Each row comes from the steps of one path. Every step used is in the known rows, and no mark comes twice. Write the path behind each row, first mark first.
Known rows
Y/R/H/U/V/Z/J: [  0  10 -16  -7  10 -10   8 -31  20 -10  14 -23 -25 -10  -2  14  26  30
  -1   4  -6   1 -21   6  27 -21  39  -5   1  20  30  -1 -27  -3  25   5
  14  -3  -6  25  13]
U/H/R/X/K: [-22  -2  17   0  -7 -17  11  19  11  32  -7  -4   9  33  21 -11  23  -2
  -8  -4 -12  28 -22 -32 -16  11  27 -11  -2   6 -11  -1   3 -24 -37   8
 -20  10 -18  -6  -3]
H/R: [ -9  -1 -24  11  -3  10   0   2  -4  -4  -3  16   9  10   0   7  -5 -12
   5 -26  15   8  -1  -3  -9  -6 -11 -11  26  11  -5   9   0  -1 -10   1
  -8  12  -5 -11 -23]
B/A: [ 12   2 -10  23  23  21  -3  -2   0  -1   6   0   6  11  -6   4  -1 -28
 -13   9   7  19  -1  -1  10   6 -25   7  36 -28  -6  33   6   8 -23  -9
   8  -3  14  -5 -23]
M/J/Z/H/U/V/A: [ -1 -14  19 -12   6   1  -5 -21 -13 -24  35 -12 -20 -42 -15 -10   9   3
  31  12   5 -18   1  -9  23  30 -22  10 -36  -3   3   3   2   4  12   1
   4 -10  14  -8  20]
V/Z/H: [  8  18  15  28  17  13   7 -20 -11   9   4 -17   0   0 -14 -28 -19  10
   5   0  -9   5  20  10   8   5 -23   1   1 -30  -2  10   2  14  -1   1
   6  -9  14   1  20]
J/Z: [-12 -10   7  14  -5  23   2  -9  -9 -12  -9 -14  24   0 -13 -13   4 -12
 -16  -3   4  15  -2   6   5  -4 -46   2  10  -7  -6  -9   2  10 -10 -10
  -7  -7   7  16  -2]
Y/R/X/K: [-30 -25  10  -4 -16 -13   1   3  12  33 -18   2  18  41  -7 -21  12  -3
 -22 -21   5  50 -17 -20 -12 -16  14  -6  41 -20  -6  24   6  11 -33   5
 -22  -4 -15   5 -10]
J/Z/V/A: [ -3 -11  16  10   8  51   0  -2 -23 -12  -3  -5  -1  -5  -4 -32  -6 -12
  16  -5   6  12  10  13 -13  -3 -53  20   8 -20   6  15  10  25  29  -6
  -7  -2  20   4  -6]
J/Z/H/R/Y: [ -6  12  -5   7 -19  27   8   8   4  -9 -12  -2  23  -1  18 -39 -18   5
 -24 -21  18  -2   9   2 -24 -39  -3  -4  -4  33   0  -8 -20   9 -24  -2
   4   5  10  31  13]
Z/H/R/Y: [ 11  25 -16  13  -9  11   9  15  10   0 -13  22  11   5  21 -26 -23  14
  -8 -22  22  -1  12  -2 -22 -27  12  -8   8   9 -10  12  -7   2 -23   9
   2  13   4   1  -4]
M/J/Z/V/A: [  1 -24  12  -1   3  58  14 -21  -5 -22  22  -3  -1  -7 -15 -36 -21  -9
  29  -5  15  -5  -9  -8  13   8 -56  15  -3 -28  -2  12  11  16  35  -6
  -6   0  12   5   1]
B/A/V/U/H/R/X/K: [-21 -28  10 -30  -3 -21 -18  21   9  38  14   6  -6  21  24  20  17 -29
  -7  21 -19   3  -3 -19 -11  -6  36  -3 -25  -2   1  20   2  -9 -20 -17
   7  -8  -7   0   3]
C/H: [ 14  -5  10  29  -1   4  12  -3   5  -3  -7   7  -5  16  -5   6 -10  -1
  -5  13   5  14  -2   7   0  12 -17   8  -1 -18  -8  -1  13   4 -16   8
   0 -12  -7 -15   1]
Y/R/H/U: [-22  -4 -21 -15 -10 -34   3   7  15 -10  -6   5   7  -3  -4  24   7  23
 -30  -8  18  13 -27  15  10 -42  25  -6  25  -1  -5  25 -10   6 -23  11
  -1  10 -17  12   1]
V/U/H/R: [-14  -5  -7  -6   5 -28   0  13 -13   0   2  19  -5  -3  -2  22   4  15
   9  -3  -4 -25   0  -1  10   0  -3  -3 -14  25   9 -10   2 -15 -11   2
  -1   9  -7 -21  -8]
N/V/U/H/R: [-13  18  -4  -4   0 -26   0  20  -1  -1  -3  11   3  -3   9  30  13  26
   6   4  -1 -30   2  -1  -5   8   3  -5 -26  14   5 -12  -6 -13  21  -2
 -16   4 -13 -10 -21]
M/J/Z/H: [-14  -5  16  -2  -6  26  16 -23   9 -13  14 -13  16  -5 -25 -28 -16 -13
   7  -2   5   3 -17 -11  31   5 -39   2 -25 -18 -12 -14  -5   9  -5  -8
   7 -15   4  20  26]
V/A: [ 23 -12  13  28  17  17   5  -8 -10   1   2   8 -10 -11 -13  -8  -6   9
  10  -6  14   0   9   3  11   6 -46  16  29 -39  -4  42  24   6  -6   5
 -11   6  10 -27 -17]
C/Y/R: [ 27 -24   2   1  -5  26   6   0  -5 -10 -20  15   3  18 -14 -12 -20   9
 -19 -10   1  12 -15   5 -24 -30  15 -10  32   9  -9  -2  12   9 -26   3
  -6   0  -6  -4  -4]
M/J/Z/V/U: [-21 -28  -3 -20 -18  21   4 -12  -6 -13  19   5  13  -6 -20 -18 -14 -11
  22  -2   3 -10  -4  -1  15   9 -41   8  -4 -11  -4 -18   4  16  37 -14
   6  -6   9  18   8]
V/U/H/R/X: [-12   0  13 -16 -14 -41   9  17   4  32 -14   9 -13  18  14  20   9  19
  -5  -2 -10   0  -4 -18  15  -8  16   1  -7  22   2 -14   1 -24 -17   0
  -6  14 -12  -9 -13]
B/A/V: [ 21  -4 -12   4  11  39 -13   2  10  -8   2   8  10   2   0  16 -11 -54
 -17   9   0  13  -2   5  -7  -2 -13  10  18 -31 -12  32   9   8   0 -21
  10  -8  10  -1 -17]
M/J/Z/V/U/H/R/Y: [ -2  -5  -5 -35 -26  17  19  11   9 -17  10   7  12  -3  18 -26 -15  23
   4  -6  14 -45 -11 -13   1 -15   4   5 -41  45   6 -30 -13 -11  11  -6
  12  11  -2  23  14]
N/V/A: [ 24  17  12  33  15  11   8  -1  -1  -4  -1   4  -3  -8  -3  -3   1   8
   9  -2  17  -1   5   5  -4  16 -44  20  25 -50 -11  39  19   7  24   6
 -27   2   4 -23 -30]
J/Z/H: [-18   9  18  14   0  22   0  -6 -13  -2   0 -14  15  -8 -14 -29 -13  -7
  -9  -4  -1  24   5   7   3  -7 -35   5 -12 -13  -3  -9  -8  24  -9  -4
   4 -13  13  17  17]
H/R/X: [-15   2 -10   4 -18  -3  13   7  16  24 -24   5   2  26   8   2   1  -5
  -9 -28   9  30  -4 -13 -10 -10  14  -7  39   9 -10   5   0 -12 -15  -2
 -18  16  -8  -2 -30]
A/V/U/H/R: [ -4 -16 -12 -24 -10 -11 -11  13  -7  -6  -1  26   0 -10   2  34 -10  -7
  14  -4  -9 -30  -2  -2  -6  -8  11  -1 -37  22  -1  -9   7 -17   5  -9
   3   4  -9 -15   0]
H/U: [ -6   2 -13  -2  -2 -31 -10   8  -6  -7   7  13   9 -18  -9  16   6  -4
  -5  -6  20  17  -9  16   1  17  -3  -4  39 -15 -15  12   5  10 -15   7
 -16  15   1 -18 -14]
B/A/V/U/H/R: [ -2 -16 -15 -21  13   0 -17  17  -2  -5  13  17  -3  -2  11  41  -4 -21
   4  16 -10 -28   4   4   4 -16  17  -1 -36  16   7   8  -1 -10  -5 -17
  21  -2  -1 -15  -6]
K/X: [ -4   8   7  17  10  23  15   1 -13  28 -18   6  11  13 -12 -14 -13 -18
 -10 -14   9  23   1 -10  -5   4 -18   6  39 -18 -22  10  -1   3  -5   2
 -31  11   0 -18 -22]
C/H/U: [  2  -5   1   4 -11 -40   1   8   1  -7  11   6  -4  -3   0  28   3  -2
  -9  17  17  11  -3  17  -2  11   6  -4   2  -9  -8  -2   4  15 -15  10
  -9   1  -8 -21   4]
B/A/V/U: [ 11 -21 -11 -13   4   7 -24  -1   0   1  11  18   2  -8  -3  25 -12 -36
  -8  16   0  -5  17  12  10 -10 -13   8   9 -28   0  29  15  14  10 -24
  17 -13  13  -8  -7]

Write each row's path
[ 28  -9   2   2   1  12  19  -7  16  -5 -20   1   0  21  -3  -8 -18  19
 -38   5  -3   7 -28   8 -16 -43  14  -1  13   8 -10   8   5   2 -32  12
  13  -5 -15  20   9] => C/Y/R/H
[ 18  31   1   4  13 -13  10 -30  22  -5  24 -27 -24 -21   2  13  23  18
   1  22 -14   6 -11   7  21  13  26   2   0   1  22  -7 -21  -5  23   9
  21  -2  -3  21  14] => R/H/U/V/Z/J
[  3   2  14  -3  11 -32  -1   9 -14   6  -5   9  -1  -7 -11  20   4  20
  -3  16  -7 -15  -3   0  27  17 -17  17  -8  -8  -6  -5  13 -10  -9   4
   4   3  -6 -16   2] => V/U/H
[ 27   2 -10  21 -18   9  21  11  15  -5 -12  23  -1  21  26  -1 -20   9
 -19  -5  30 -15   1   2 -28 -27  18  -6  -4  29  -4   5   1  -3 -26  14
  -2   8 -10  -5  -3] => C/H/R/Y
[ 27   0  -6  12   2  32  -1 -19   0  -1  -2 -12  16   1 -13  -8 -22 -24
   1  -1  -5  -1   7  11  -7 -12 -23   1  13 -30  -3   7  16   4  17  -9
  -2  -9   2   4   8] => A/V/Z
[  4   8  -6 -10   1 -11 -18  -5 -11  -5  17 -12   2 -29  -7  -2 -17 -14
   6   2   0   4  16  22 -10 -17  11 -14 -12 -31  -5   2   1  21  17 -10
   5  -5   7  -4  31] => A/V/Z/H/U
[ 28   7   4  23  20  27   0 -20  -8   3 -12 -26  -1   7 -12  -9   7  -8
   3   7 -15 -11  16  -5   1  30 -20  11  18  -2  10  -8  10 -10  15   3
   6  -8  13   2  -6] => U/V/Z
[  0  14  10 -15  11  -5  -5  23 -17   4  -8  22  -8   0   1   5  -4  18
  12  13 -13  -8   5   8   9  20  -4  16 -11  -7  -1 -17   6   0  24   1
   5   7   3  -7  -2] => Z/V/U/H
[-58 -19  24 -36 -26 -18  -5  26  -8  26   4 -10   8  27  24 -24  23   7
   0   6 -21  21  -5 -12 -28  -1  18  -7 -30  30   9 -24  -7   3  11 -12
 -14  -1  -4  23  11] => J/Z/V/U/H/R/X/K
[ 13  -5   8 -19  -3  -8 -11  11  -3  -2  -7  21   1 -14  -6  30  -8 -13
  -1  12 -16 -21  -5   1  11   5  -7  13 -26  -7 -11  -8  18  -8   8  -8
   8  -8  -6 -12   9] => A/V/U/H
[  7 -13  -7 -13 -11   0 -20  -1   2  -3  -1  27   9 -12 -16  25 -18 -29
   5  -4  -1  -7   9  12   5  -2 -19   7   4 -23  -8   8  21   6  18 -14
   2  -6   2  -8  -2] => A/V/U
[-11   2 -12   8  -2   4  13  -4  22  -4 -20   6  13  15  -5   4  -6  17
 -30  -9   9   8 -25   7  15 -41  -1   8  20  -6  -5  20  -6   5 -21  11
   4   0 -14  17  -4] => Y/R/H
[ -4 -11 -12  23 -12   8  12   4  -4  -2  -3  16  -7  20   8  19  -7  -7
   6  -6  12   1   1   1 -17  -5  -2 -10  -8  19   1  -2   2  -6 -16  10
  -9  -1 -13 -13  -6] => C/H/R
[ 17   9  -9  -4 -10 -21   6  24   7   0 -12  24   3   0  17  10  -9  38
 -12  -8  12 -42   6  -1  -5 -16  13   2 -10  36  -1  -5   1 -22 -24   9
   9  17  -6  -9  -3] => V/U/H/R/Y
[ 32  19   3  24  17  33   9 -39   4   0   5 -20 -19  -1 -13  -7  13 -10
  24   0 -20   5   4 -12  22  30  -4   3  12  -6  25 -14  -2 -10  37  -1
  10 -12  11   9  -6] => U/V/Z/J
[ -2  10 -14  10  10   5   9  15  -8  -3 -14   8   3  10   7  15   3  10
   7 -10   1  -6 -14  -9   4   8   5  -5 -11  21  -2  -9  -3 -20 -17   9
  -8  16 -13 -13 -15] => U/H/R
[-33   6  19 -14 -16 -55   4  29  13  34   1  -1   3  20  19   1  34  19
  -4   8 -15   4  -7 -19 -24  16  25  -3 -22  -2  -5  -3   3 -12   4   1
 -29   4 -22  -7 -12] => N/V/U/H/R/X/K
[ 14   3  -4   7  13 -18 -15  -9  -9  -7   2 -27  -8 -16  -6   9  23  -2
   6   8  -3  -6  14   7  -2  34   5  -3  21   7   8  -6  -1  -7   9   6
  -2  -1  10  -9   0] => H/U/V/Z
[ 29   1 -14 -26 -18   3  -7  26  13  -9 -13  32  11 -11  20  19 -18  12
 -13  -5   4 -47   3   2 -13 -25  24   0 -24  29  -4  -4   3 -23  -4  -3
  12  11  -8  -6   5] => A/V/U/H/R/Y
[-16  -2   3 -23  -8  -2  -8 -17  -4 -26  17 -15   1 -31 -13   1  15 -14
  14   7   2  -3 -12 -10  21  37   0  -2 -29   7  -5 -31 -15   1   9  -3
   7 -10   7  15  19] => M/J/Z/H/U/V
[ -2  17   1   5  14 -32  -4  -1 -13   4  19 -19   1 -21 -11 -11  -8  17
   5  -2   5  10  21  18   7   2   1 -12   0 -24   0   8  -4  22  -5   2
   0  -2  12  -9  24] => V/Z/H/U
[  3   3 -18  -4   2 -24 -21   3  -7 -13  -4   4  -9 -14  -5  26  23 -14
   4   5   3   6   0   1  -2  46  12  -2  32   6  -8  -5   3  -6   2   5
  -6   5   1 -12 -20] => H/U/V
[ -1  -1 -11  -5  12 -27  -1 -10   4 -10  -3 -29 -10  -5   0  15  23  30
 -22  11  -1 -13  -4  10   8 -27  30   1   8  22  19   3 -19  -5  -1  14
  14  -1  -6  19   9] => Y/R/H/U/V/Z
[ 19  18  12  30  11  25  18 -37   7   3  20 -13  -4   3 -17 -14  -7   3
  20  -8  -2  13  -4   0  24   6 -18  -4  21 -30  12   5   0   9  20  -4
   0  -8   7   8   2] => V/Z/J
[ 19  16  -6   4  10 -12  -6 -31  -4  -5  20 -18 -22 -22  -8  11  23   3
  20   4 -11   7   0  -2  19  34  17  -6  16   5  24 -13 -10  -2  36   1
   4  -2   9  -2   0] => H/U/V/Z/J
[-21  -4   9  -3 -11   7  -4  -4  11  34   8 -14   9  23  12 -39 -11 -25
   5 -13 -13  26  14 -10 -39 -20  31 -23 -16 -20  -6  11   0  10   2 -10
  -7  -8  -3  15  28] => A/V/Z/H/R/X/K
[ 16  16  -5   5  15 -19   2 -10   8  -5   6 -35  -8 -15   0  12  21  20
 -15  30 -12 -14  -2  10   6  11  16   5   3   2   4   4  -8 -15   1   9
  15  -1  -2  12   8] => R/H/U/V/Z
[-18   0 -13 -18   4  -7  -4  24 -16  -3  -4  32 -10   6  16  10  -4  13
  23  -5  -3 -14   5   6  -7   7  11  -2 -20  27  11 -19  -4  -6  25   0
   3  16  -1 -11 -11] => Z/V/U/H/R
[-21   4   6  -9  -5 -12 -21   1 -21 -18  -2 -16  -3 -31  -5   4  22 -12
  -1   4  -3  17   8   8  -4  25   6  -3 -11  18   4 -25 -15  13   3  -1
   8  -8  14  10  11] => J/Z/H/U/V
[  2  18   9  14   6  10  10 -12   7  30 -22 -25 -26  19  10 -22   8   3
   8  -8 -19  12  28 -18  -7   3  37  -6  -7  21  15 -20 -10 -17   3   3
   8  -6   6  10   1] => U/V/Z/H/R/X
[ -9   6   0 -27 -19  13   3  31 -16 -10 -10   9  10   0  27 -20  -6  29
 -12  -5   6 -29   9   9 -25 -23  10   8 -28  52  11 -30 -16  -2  12  -8
  10  12   5  22   4] => J/Z/V/U/H/R/Y
[-16   2  16  13   3  -2  -1  -9   4  37  -5 -26 -12  29  12 -43  16  -2
  14  -4 -26  19  21 -21 -30  23  36 -13  -8   9  12  -5  -7  -6  -4   7
  -4 -13   6   9  11] => U/V/Z/H/R/X/K
[ -6  12  -6  -6   3 -27 -23   4 -15  -9  -3   8 -16 -23  -3  10  18  -3
   8   8  -3  13  15   7   0  43  23   2   4   0  -3 -11  -9   7   5   9
   5   0   9 -13  -2] => Z/H/U/V
